Each row was made from one small tree. The marks that hang from a mark follow it in brackets, in the order of their numbers. Every link used is in the known rows. Write each row's tree.
Known rows:
Z_162(Z_882 Z_994): [ -2.1  -9.9 -14.4  19.4  24.4  37.9 -11.6  -1.6  10.8 -26.4  33.4  34.9
 -14.1  15.4  20.2 -36.6 -23.5  34.5  -2.0 -38.0  -3.7   8.6  -8.9  50.6
 -24.5 -10.8]
Z_317(Z_162(Z_44(Z_994) Z_882)): [-10.2 -27.1 -26.0 -17.6  -1.4 -20.9 -10.5 -36.9 -34.0  -9.5  -8.1  -1.7
   1.4  20.5   1.3 -17.4 -30.7  15.5 -13.0  17.1  26.2  10.1 -26.1  16.6
 -14.8  -9.1]
Z_538(Z_44(Z_957 Z_994)): [  0.1  -7.5  -4.3   8.2  -3.9  10.3  12.8  -2.2 -26.9   1.2 -24.0  30.4
   5.7  -3.6  -8.4  -2.0 -32.4 -24.6 -13.5  21.2  18.8  17.5 -28.4  -7.8
  -8.6  -5.4]
Z_957(Z_162(Z_44(Z_994) Z_538 Z_882)): [-16.5 -40.9 -16.7 -26.4  -1.2  14.6 -14.9   0.8  -9.0  -6.1 -32.1  -1.5
  22.7   8.8 -13.6 -10.7   2.6  -7.1 -26.8   9.3 -12.8  25.6 -23.1  -1.0
  -7.4  12.3]
Z_162(Z_882(Z_44)): [ -8.6 -11.3 -14.8  19.2  47.1  19.9  -4.2 -35.1  -9.8 -21.1  11.2  36.9
  -8.8   1.9  19.9 -34.7 -22.3  27.6 -10.4  -9.5 -10.3  12.3 -21.3  23.9
 -13.3  -5.8]
Z_162(Z_44): [ 29.7 -13.1 -23.9   3.8  12.8  -3.9 -11.9   7.2 -23.5 -27.5  23.8  37.0
  17.0  -5.7 -14.4 -39.5 -13.1  34.9  13.6   4.4  30.6  27.0  -4.9  23.2
   4.1   1.7]
Z_882(Z_44(Z_994)): [ -5.0  -9.2 -11.0   9.2  38.1  10.2  -8.2 -40.7 -30.6  -7.0  -9.8  40.7
   8.1  -2.6   0.7 -41.9 -24.7  10.7 -25.0  10.5  -4.4  10.0 -27.3   2.4
  14.5 -27.5]
Z_317(Z_44): [ -9.1  -5.5  -2.6   2.8   5.9  -6.5   0.1  -9.7  -6.6   4.3  22.4  24.1
  -0.8 -11.2   0.0 -49.5 -10.4  42.3   4.4 -10.5  -8.4  -8.3 -26.0  69.2
   2.9 -19.8]
Z_957(Z_162(Z_44 Z_538 Z_994)): [ 30.4 -29.9 -31.4  -9.6  14.1  24.5 -16.5  17.0  -3.7 -26.5  20.5  28.0
  14.5   0.0 -13.7 -35.2   9.3  21.4  17.0 -14.2  17.2  37.3  16.5   2.5
   2.3   8.5]
Z_882(Z_44(Z_957(Z_162))): [ 27.1 -11.1 -19.0   4.1  49.8  25.0  31.6  -4.6   2.5  -7.0  -6.5  36.2
  -2.7 -27.7  -5.7 -30.6   8.8   9.1   5.8 -10.7   0.0  38.9 -12.4 -19.8
  -3.2  -4.4]
Z_44(Z_957(Z_162(Z_538 Z_882)) Z_994): [-31.4 -37.7  -9.6 -18.0  -6.0  38.9  21.6  -5.2  14.5  14.5 -50.7  -5.0
   7.7   5.3  -8.7  -2.6   5.3 -27.0 -30.6   0.9 -42.3  22.0 -45.7   2.6
 -14.5  -3.3]
Z_44(Z_957(Z_162) Z_994): [  8.5 -15.0  -9.5 -10.6  12.3  23.6  26.2   9.8   6.4   7.5 -30.7  16.4
   5.6 -11.7 -19.5 -25.7   6.5  -8.9 -19.6  -6.0 -13.4  27.1 -32.7  -3.1
  -2.5 -16.1]
Z_317(Z_162): [ 14.7 -11.1 -34.2  -0.3   7.4 -14.3   6.7 -37.8 -20.4  -9.1  14.6  -4.5
 -18.2  10.2  -0.4 -54.3 -22.6  39.2   6.6  -1.9  11.4  10.9 -22.1  38.6
   1.6 -24.3]
Z_957(Z_162(Z_44 Z_538 Z_882 Z_994)): [  9.5 -36.6 -26.2  -9.7  15.8  34.7 -17.0  16.5   8.1 -27.3  16.0  22.5
   8.7   9.8   1.0 -20.1   4.4  18.0   6.4 -21.8   5.5  31.7  11.9  11.4
 -18.5  18.5]
Z_44(Z_957 Z_994): [ -2.3 -11.9  -6.1   1.9   0.4  18.8  18.5  -5.1  -8.6   6.1 -20.0  29.4
  10.9  -5.6 -14.2 -23.3 -16.2  -5.6 -15.8   8.6  -5.0  14.8 -43.1  16.6
   4.3 -27.9]
Z_162(Z_44(Z_994) Z_538(Z_957) Z_882): [-28.3 -37.5 -28.1 -16.1 -20.7  24.1 -23.9 -11.0 -14.1  -0.2 -14.6  24.0
  18.0  28.8 -21.5  -7.2  -1.6 -31.5 -33.1  20.6   3.3  -8.7 -23.4   5.7
  16.1  -2.6]
Z_44(Z_957(Z_162(Z_538 Z_882 Z_994))): [ -5.0 -30.7 -17.7  -0.1  10.7  57.2  19.8  12.4  33.4  -5.8  -2.6  16.9
  -7.2   2.7   6.6 -10.3   9.0  -3.0   3.2 -31.5 -20.9  28.4 -13.0  11.7
 -25.5   0.5]
Z_538(Z_44): [ 17.0  -2.4 -13.1  15.5  11.0   0.3  -8.8  -1.3 -29.1 -22.1  11.6  25.8
  -7.2   2.8   4.0 -32.5 -35.4  15.3  -2.0   3.4  18.2  18.6  -7.4  22.1
  -8.4   6.5]
Z_538(Z_957(Z_162)): [ 24.2  -9.5 -33.9  -5.5  17.0  28.1   0.5  14.8  12.9  -7.8  11.0  21.2
 -12.2   5.2 -21.7 -52.9  21.9   1.2 -17.1 -25.9  -7.0   6.2  -5.1  16.8
  18.1 -10.4]
Z_882(Z_44(Z_957(Z_162(Z_538)) Z_994)): [ -9.1 -30.6 -15.3 -11.9  22.5  29.8  25.5 -26.0  -7.3  11.2 -46.8  20.5
  13.5 -14.4 -13.5 -15.5   9.2 -27.2 -20.6  16.0 -21.6  29.5 -31.6 -36.4
  11.1 -12.8]
Z_882(Z_44(Z_957(Z_162(Z_994)))): [ 37.2  -9.2 -19.5  12.9  59.5  42.8  23.9  -0.6  10.9 -15.4  14.5  56.8
  -7.5 -22.5   6.5 -30.8   6.3  13.1  16.1 -29.7  13.3  39.6   8.3 -21.4
  -6.5 -12.3]
Z_957(Z_162): [ 25.8  -9.9 -19.8  -2.8  26.1  14.7   3.0   7.4   4.9 -14.7   4.4  11.2
  -4.3  -6.2 -11.0 -54.1   5.6  30.4  -6.7 -24.8 -12.5  26.3 -14.3  27.8
  -2.2  -5.9]
Z_317(Z_44 Z_882): [  3.5  -8.1  -2.7   5.9 -16.5   1.6 -10.3 -21.3  -7.3 -15.7   9.9  29.6
   4.1 -31.9 -13.8 -58.4  -6.7  41.1  16.0  -1.3 -23.2 -10.8 -16.8  56.8
  10.7 -37.9]
Z_957(Z_162(Z_538(Z_44(Z_994)))): [ -6.6 -24.8 -14.0 -13.6  -4.5  10.7 -11.4  -7.5 -24.1   0.0 -39.3  -5.1
   6.9   9.2 -11.1 -18.6 -13.0 -24.9 -31.5  16.4 -12.3  20.7 -18.0 -11.7
   2.2   8.9]

Which tree is each row?
[ 39.2  -5.7 -14.8  12.9  24.5  33.4  18.8  30.6   5.3 -18.8  12.0  40.8
 -11.5 -11.8   3.6 -11.1  -7.9  -3.9  16.2 -25.0  28.2  38.5  14.3 -12.9
 -24.0  10.1] | Z_538(Z_44(Z_957(Z_162(Z_994))))
[ 10.8 -27.9 -40.9  -8.5 -14.7  16.3 -16.8   4.5 -16.3 -13.0  16.5  35.3
  16.7  13.9 -30.4 -32.9   7.2  -8.4  -0.3  17.1  21.1   7.4  -3.1   8.6
  33.7  -2.3] | Z_162(Z_44 Z_538(Z_957))
[ 50.4 -10.6 -19.3  16.9  37.0  51.5  14.9 -15.1  10.0 -34.2   1.5  62.6
  -1.9 -42.6  -8.4 -38.5   9.0  12.5  28.6 -20.5  -1.7  36.1  18.8 -33.1
  -0.2 -29.9] | Z_317(Z_882(Z_44(Z_957(Z_162(Z_994)))))
[  7.9 -24.0 -33.2  -8.9   6.5 -18.4  -4.3 -27.4 -23.6 -21.7  18.1   2.4
  -6.2  13.9   6.8 -25.7 -25.3  37.1  11.8   5.3  34.3  20.8 -13.0  27.1
 -21.0   3.5] | Z_317(Z_162(Z_44 Z_882))
[-45.7 -29.9 -24.3  -1.9  12.5  39.5 -13.1 -47.2 -12.8   8.3 -23.7  31.2
   0.0  24.8  -1.3 -18.2  -7.1 -34.8 -47.8  14.5 -23.4 -16.8 -31.7  -3.9
  20.7 -18.3] | Z_162(Z_538(Z_957) Z_882(Z_44(Z_994)))
[ 17.6 -18.8 -17.2  11.5  16.3  32.1   5.5  22.8   8.5 -25.7  31.3  57.9
   6.5  -4.0   6.3  -2.9 -15.1  16.5  23.7 -18.0  36.7  30.9  -0.3  14.1
 -27.8   2.7] | Z_162(Z_44(Z_957) Z_882 Z_994)
[-40.1 -29.3  -2.9  -1.0 -21.5  25.2   9.5 -15.0 -16.7   5.9 -42.0  11.6
   5.0  12.5   2.6  20.9 -32.2 -43.2 -25.4  27.1 -10.6  12.3 -40.6  -0.9
 -20.6   7.7] | Z_162(Z_538(Z_44(Z_957 Z_994)) Z_882)
[-26.1 -29.0 -16.3  10.2  20.1  35.2  22.7 -35.1  -2.5  -3.3 -14.0  32.2
   1.8  -2.8   9.1  -6.8 -12.0  -5.8  -2.7  10.3 -19.4  21.1 -33.9   2.2
  -8.6  -2.6] | Z_162(Z_538 Z_882(Z_44(Z_957)))
[ 11.5 -21.5 -21.0  -5.3   2.6  10.6  -4.7   2.0 -16.7 -12.7 -14.4  -1.6
  -2.0   2.6  -6.2 -25.8  -7.2  -4.7  -8.9   4.7  -5.7  29.2  -5.7   0.6
  -3.8  20.3] | Z_957(Z_162(Z_538(Z_44)))
[-11.0 -12.8   8.4  -3.0 -28.4  10.2  11.6 -21.7  -5.8   7.9 -27.5  33.9
  15.8 -38.3 -22.0 -29.2  -6.9   2.9   2.9  17.4 -25.2 -11.0 -35.0  28.6
   8.6 -50.6] | Z_317(Z_44(Z_957 Z_994) Z_882)
[ -7.5 -31.4 -34.1 -16.7 -21.0  14.9 -22.8  -7.3 -27.1   1.3  -9.3  30.2
  25.9  17.7 -34.4 -22.7   1.6 -28.9 -24.1  29.4  13.9  -2.8 -16.0  -2.9
  38.3 -14.2] | Z_162(Z_44(Z_994) Z_538(Z_957))
[-10.8 -39.1 -51.9 -19.0 -21.6   0.6  -8.0 -33.4 -17.3  -6.7   9.6   0.0
  -9.1  30.2 -11.3 -18.5  -2.9  -7.2  -1.1  17.6  26.5  -2.9  -9.1  12.5
   9.9   0.5] | Z_317(Z_162(Z_44 Z_538(Z_957) Z_882))
[ 14.6  -9.5 -25.9  10.9  23.0  46.8 -12.6  20.2  14.7 -22.5  23.3  35.7
 -29.7  23.2  12.3 -15.4  -1.3 -16.0 -13.3 -39.4  18.0   3.5  23.7   1.7
 -21.3  16.3] | Z_538(Z_44 Z_957(Z_162(Z_882 Z_994)))
[-19.2 -24.9 -32.4  10.1  -3.2  59.1 -16.2  -7.9  17.4 -10.6  26.7  34.2
 -14.6  33.2   5.3 -29.5  -3.7  -9.0 -13.8 -25.9 -12.4 -11.3  -5.4  35.4
   6.4 -13.1] | Z_162(Z_538(Z_957) Z_882 Z_994)
[-11.8 -15.5 -16.1  -7.2   6.9  26.8 -10.6   5.3  -3.9  -2.6 -25.0  14.7
 -14.4  22.4  -3.0  -5.2  -4.6 -41.3 -48.8  -7.7  -2.8  -6.1  -8.6  -7.6
  -9.5  10.2] | Z_538(Z_44(Z_994) Z_957(Z_162(Z_882)))
[ 15.9 -25.1 -23.3  -2.2   9.4  49.8  21.3  16.1  20.7  -4.8   2.0  24.9
   0.5  -6.6  -8.9 -27.0  14.2   0.2  12.4 -23.8  -9.5  34.5  -7.1   3.0
  -3.7  -8.7] | Z_44(Z_957(Z_162(Z_538 Z_994)))
[  5.7  -9.0   1.7   5.6 -22.2  10.7  17.4 -13.1   2.9  -5.7  -1.1  37.9
   6.4 -44.1 -19.5 -37.6  -2.2  22.9  27.3   6.1 -17.9  -2.4 -24.6  40.6
   4.7 -37.5] | Z_317(Z_44(Z_957) Z_882)
[-14.4 -21.5  -4.6 -11.0  14.1  31.6  24.8   5.4  17.5   7.4 -35.4   8.1
  -0.1  -2.4  -5.0  -8.5   1.9 -13.6 -27.2 -13.2 -24.3  19.7 -39.0   6.9
 -22.7  -7.4] | Z_44(Z_957(Z_162(Z_882)) Z_994)
[-15.3 -33.8 -16.7  -8.9   0.1  39.5  29.1   5.9  23.9   2.3 -24.1  -0.3
  -3.1  -1.4  -5.9 -10.1  12.3  -6.9  -6.7 -12.0 -34.6  29.7 -32.8  13.9
 -18.0   7.3] | Z_44(Z_957(Z_162(Z_538 Z_882)))
[  8.8 -21.3 -14.3   2.3   7.8  13.8  13.9  16.4  -2.1 -18.9   8.4  37.4
  12.4  -7.4  -5.2  -2.3 -11.6  13.2  14.5   1.7  23.0  31.1 -18.8  16.4
 -22.1   7.7] | Z_162(Z_44(Z_957) Z_882)
[-21.4 -16.7 -11.2   1.3   1.5   7.8  27.2 -24.6  12.8   9.9  26.9  16.1
 -28.9   0.0  26.0 -14.1 -19.0  31.1  22.7 -24.6  13.5 -10.8 -22.3  52.8
 -33.9 -23.5] | Z_317(Z_44(Z_957) Z_162(Z_882 Z_994))
[ 12.0 -17.4 -24.2  -1.2   0.7   2.7  21.1 -76.7 -33.7 -10.1 -33.3  26.9
  -2.7 -26.9 -13.7 -31.6 -21.9  -4.1   5.8  34.0   4.4  11.5 -25.9 -34.5
  13.6 -55.8] | Z_317(Z_162 Z_882(Z_44(Z_957 Z_994)))
[-44.7 -31.3 -11.5   1.2  19.3  24.6 -12.0 -54.5 -21.3  -2.2 -28.8  20.5
   8.9  14.9  10.6 -20.1 -24.1  -7.4 -37.6  16.9 -31.8   4.9 -39.3   6.6
   0.6 -13.6] | Z_162(Z_538 Z_882(Z_44(Z_994)))
[-19.2 -24.7 -19.6  11.8   5.5  43.7 -14.2 -13.3   8.7 -18.9  19.0  23.4
  -5.8  22.6  15.8 -29.8 -18.0  19.9  -2.7 -23.7 -20.1   7.0 -14.9  47.0
 -15.7  -8.5] | Z_162(Z_538 Z_882 Z_994)
[ 15.4 -11.8  -9.8  14.0  25.5  40.1  17.3  27.4  16.0 -20.8   7.5  31.4
 -19.9  -2.0  18.2   3.7 -12.0  -6.1   6.6 -32.5  16.7  33.6   8.0  -4.9
 -45.5  19.3] | Z_538(Z_44(Z_957(Z_162(Z_882 Z_994))))
[ -3.3 -32.8 -24.4   3.4   4.1  29.6 -25.7  -1.3  -6.2 -29.8  27.2  36.0
  10.2  16.6   5.9 -18.7 -14.0  22.4  11.0  -9.3  15.5  21.5   2.0  27.2
 -14.3   6.8] | Z_162(Z_44 Z_538 Z_882 Z_994)
[-15.5 -21.7 -16.4  16.6   1.1  33.5 -20.7 -10.0  -9.9 -23.6  14.5  24.7
  -9.7  25.0  23.5  -9.5 -35.0   1.6  -1.6  -9.9   4.2  10.3  -1.1  24.8
 -26.3  12.3] | Z_162(Z_538(Z_44) Z_882 Z_994)
[-13.3 -22.9 -12.9  17.6  -7.5  44.1   8.4   1.5   0.4 -14.4   3.8  33.4
  -9.4  13.0  17.5  10.6 -28.3 -19.5   9.3  -3.7   9.5  21.6  -6.8   6.3
 -32.5  11.7] | Z_162(Z_538(Z_44(Z_957)) Z_882 Z_994)
[ 33.2  -9.6 -18.9   5.9  27.4  44.6  22.3  27.5  22.6 -12.1  15.7  39.2
  -5.4 -12.2  -4.8 -31.5   7.3  16.2  14.4 -38.2   5.2  34.8  -0.2   9.2
 -13.8 -12.2] | Z_44(Z_957(Z_162(Z_994)))
[-10.1 -17.1   0.2  -4.0   7.3  20.8  20.0  10.5  -1.5   1.0 -40.8   9.1
  -5.3  -0.9   3.5  13.9 -14.2 -30.4 -28.1   0.1  -2.6  24.9 -25.7 -14.0
 -34.6  13.9] | Z_538(Z_44(Z_957(Z_162(Z_882)) Z_994))
[-33.4 -34.7 -12.8 -11.3  32.2  30.3  -3.9 -40.9  -7.8   1.4 -42.0   7.2
   3.2   7.2   6.0 -21.4  -2.3 -11.7 -41.6   2.6 -39.9  14.9 -32.3 -10.2
  -3.1  -3.7] | Z_957(Z_162(Z_538 Z_882(Z_44(Z_994))))
[ 32.7 -20.2 -34.5 -10.2  -3.1 -18.9  24.1 -13.1 -25.2 -10.6  14.1  16.8
   1.8  -9.6 -15.5 -20.4 -12.5  21.8  31.6  18.2  52.2  32.4 -13.9   1.0
  -3.3  -7.8] | Z_317(Z_162(Z_44(Z_957)))
[ 23.3 -20.5 -17.2 -19.5  17.3  -1.4 -11.1  14.8 -17.9 -13.4 -13.5  20.0
  22.0  -7.5 -24.3 -33.0   1.2  10.5 -14.6   1.6  12.9  30.5  -9.0  -3.2
   5.3   0.0] | Z_957(Z_162(Z_44(Z_994)))
[-22.4 -24.4 -11.2   7.2 -15.4  24.5  16.1  -7.1  -8.6  -5.1 -18.0  14.8
  -3.5   7.2   7.1  13.1 -26.1 -23.6  -2.2  15.4  -2.5  21.5 -28.2  10.1
 -24.8  19.4] | Z_162(Z_538(Z_44(Z_957)) Z_882)
[-19.3 -24.6 -21.1  19.1  35.9  44.4 -13.6 -38.1  -3.3 -20.8  17.7  41.2
  -7.0  12.4  25.3 -27.8 -21.0  17.4  -2.4 -16.7 -12.6  12.0  -7.4  17.0
 -10.5  -8.2] | Z_162(Z_538 Z_882(Z_44) Z_994)
[-11.4 -29.3 -19.4 -13.7 -49.2  -6.4  27.3 -55.6 -10.7   9.3 -13.7  -4.5
  -6.0 -28.7 -17.7 -33.6  -3.4  11.4  32.6  27.1 -15.3  -6.2 -29.9  28.6
  11.1 -44.3] | Z_317(Z_44(Z_957) Z_162(Z_538) Z_882)
[ -3.4 -11.7  -9.2   8.8  31.6  18.0  20.8 -30.9 -20.9   3.0 -20.0  48.6
  11.6 -14.0  -5.7 -23.2 -16.5  -7.8 -15.1  15.8   1.2  18.7 -35.5 -14.4
   7.6 -27.9] | Z_882(Z_44(Z_957 Z_994))
[ 19.6 -26.7 -43.3   2.1  -4.3  34.4 -26.3   8.5  -9.1 -18.8  39.9  53.2
  10.6  17.3 -19.2 -32.0   4.4  -4.3  10.5  -3.1  32.5   5.5  17.5   8.6
  28.1  -8.1] | Z_162(Z_44 Z_538(Z_957) Z_994)
[ -1.5  -5.8 -20.1   4.6  -4.6  13.9 -16.2  -5.7 -29.5  -2.2  -6.7  33.4
  -5.1  20.3 -14.1 -21.0 -21.9 -35.1 -35.8  14.1  18.9 -14.0 -12.0  -0.2
  17.3 -10.9] | Z_538(Z_44(Z_994) Z_957)
[ 17.6 -25.1 -23.6   4.3  40.4  47.3  20.2  -9.4   8.6  -8.8   0.5  44.0
   0.5 -14.1   1.1 -24.9  10.6  -3.3  14.3 -15.9  -2.5  37.4   0.7 -26.0
   1.0  -8.5] | Z_882(Z_44(Z_957(Z_162(Z_538 Z_994))))
[ -3.6 -16.7 -33.1   7.3 -16.5  19.7 -13.1  -6.8 -21.8  -5.8   4.2  24.9
  -6.7  21.6 -12.7 -23.6 -12.3 -28.9 -14.7  15.5   9.4  -2.8  -4.3   5.2
  20.2   5.7] | Z_162(Z_538(Z_44 Z_957))
[  3.7 -15.7 -15.9   4.5  58.2  23.8   3.3 -20.5   3.8 -20.0  -1.8  21.6
 -12.1  -5.4  14.7 -36.2  -0.1  24.8 -16.1 -23.8 -18.1  25.4 -12.7   6.1
 -18.5   4.4] | Z_957(Z_162(Z_882(Z_44)))
[ 27.1 -33.7 -56.2 -15.3 -43.1   1.1 -17.3 -43.7 -30.7 -23.5   1.9  13.7
   3.8   0.9 -38.3 -41.8   3.6  -5.8  22.1  34.8  23.1  -0.7   5.9 -10.2
  40.0 -30.7] | Z_317(Z_162(Z_44 Z_538(Z_957)) Z_882)
[ -4.2 -38.1 -37.1 -25.3 -20.8 -21.6 -12.4 -43.9 -47.5   0.7 -16.1  -6.7
  15.8  14.5 -19.0 -27.5 -22.4   3.5  -6.4  40.8  22.9  14.3 -25.4   1.1
  16.2 -16.6] | Z_317(Z_162(Z_44(Z_994) Z_538))
[-21.0 -24.8 -34.2  17.2  28.0  59.5 -15.9 -32.9   4.6 -14.2  24.5  52.9
 -14.2  24.6  16.2 -27.4  -4.8 -12.0 -12.3 -18.7  -6.3  -9.4   1.4   4.8
  10.1 -11.2] | Z_162(Z_538(Z_957) Z_882(Z_44) Z_994)
[ -6.0 -19.3 -26.1   5.8  32.4   4.0  34.5 -57.9 -13.0  -5.2  -1.6  16.8
 -24.5  -1.5  19.4 -14.4 -23.8  14.6   7.1   3.6  12.4  19.1 -28.9  -0.3
 -21.7 -15.0] | Z_317(Z_162(Z_882(Z_44(Z_957))))
[ -5.7 -31.7 -20.6 -14.9 -13.1  -0.1 -22.3 -12.4 -35.7  -6.8 -16.1  21.7
  33.2   7.5 -24.0 -25.4 -14.1  -0.8 -13.6  31.0   7.4  18.2 -25.1   8.3
  18.1  -7.5] | Z_162(Z_44(Z_994) Z_538)
[ -4.6 -33.8 -16.0 -14.3 -20.0  10.1   6.8  -2.0 -24.2   3.9 -25.2  27.8
  36.8  -5.6 -28.8  -4.1  -7.4 -20.0  -3.4  37.8  14.1  26.7 -31.4  -9.2
  12.6  -9.0] | Z_162(Z_44(Z_957 Z_994) Z_538)
[ 28.2  -8.2 -17.3  20.9  16.9  27.3  15.5 -32.9 -14.1 -29.2  -8.1  57.9
   6.5 -40.7 -13.1 -36.6  -9.4  12.8  22.2  12.5  -4.4  23.1 -11.9 -16.1
  12.5 -35.4] | Z_317(Z_882(Z_44(Z_957)))
[-24.3 -23.1 -27.3   6.1 -17.0  30.0 -13.4  -9.9 -10.6  -8.7   0.1  18.6
 -13.8  30.2   2.3  -7.3 -16.9 -33.3 -22.3   8.9  -1.9  -8.1 -12.3  14.8
   0.7  14.8] | Z_162(Z_538(Z_44 Z_957) Z_882)
[  2.0 -17.0 -10.4  -2.7  20.0  32.1  30.7  15.6  26.3  -5.2 -11.7  12.3
  -8.7  -7.6  -0.3 -16.9   8.9   8.6  -4.4 -26.2 -18.4  29.4 -26.5  19.0
 -27.8   2.7] | Z_44(Z_957(Z_162(Z_882)))
[  1.7 -26.8 -12.6 -18.7  17.7   9.2 -11.5  11.0  -5.8 -14.4 -18.5  12.1
  14.7   3.4  -9.2 -16.7  -2.4   9.6 -25.7  -4.8   0.9  24.4 -16.7   5.8
 -18.3   9.0] | Z_957(Z_162(Z_44(Z_994) Z_882))
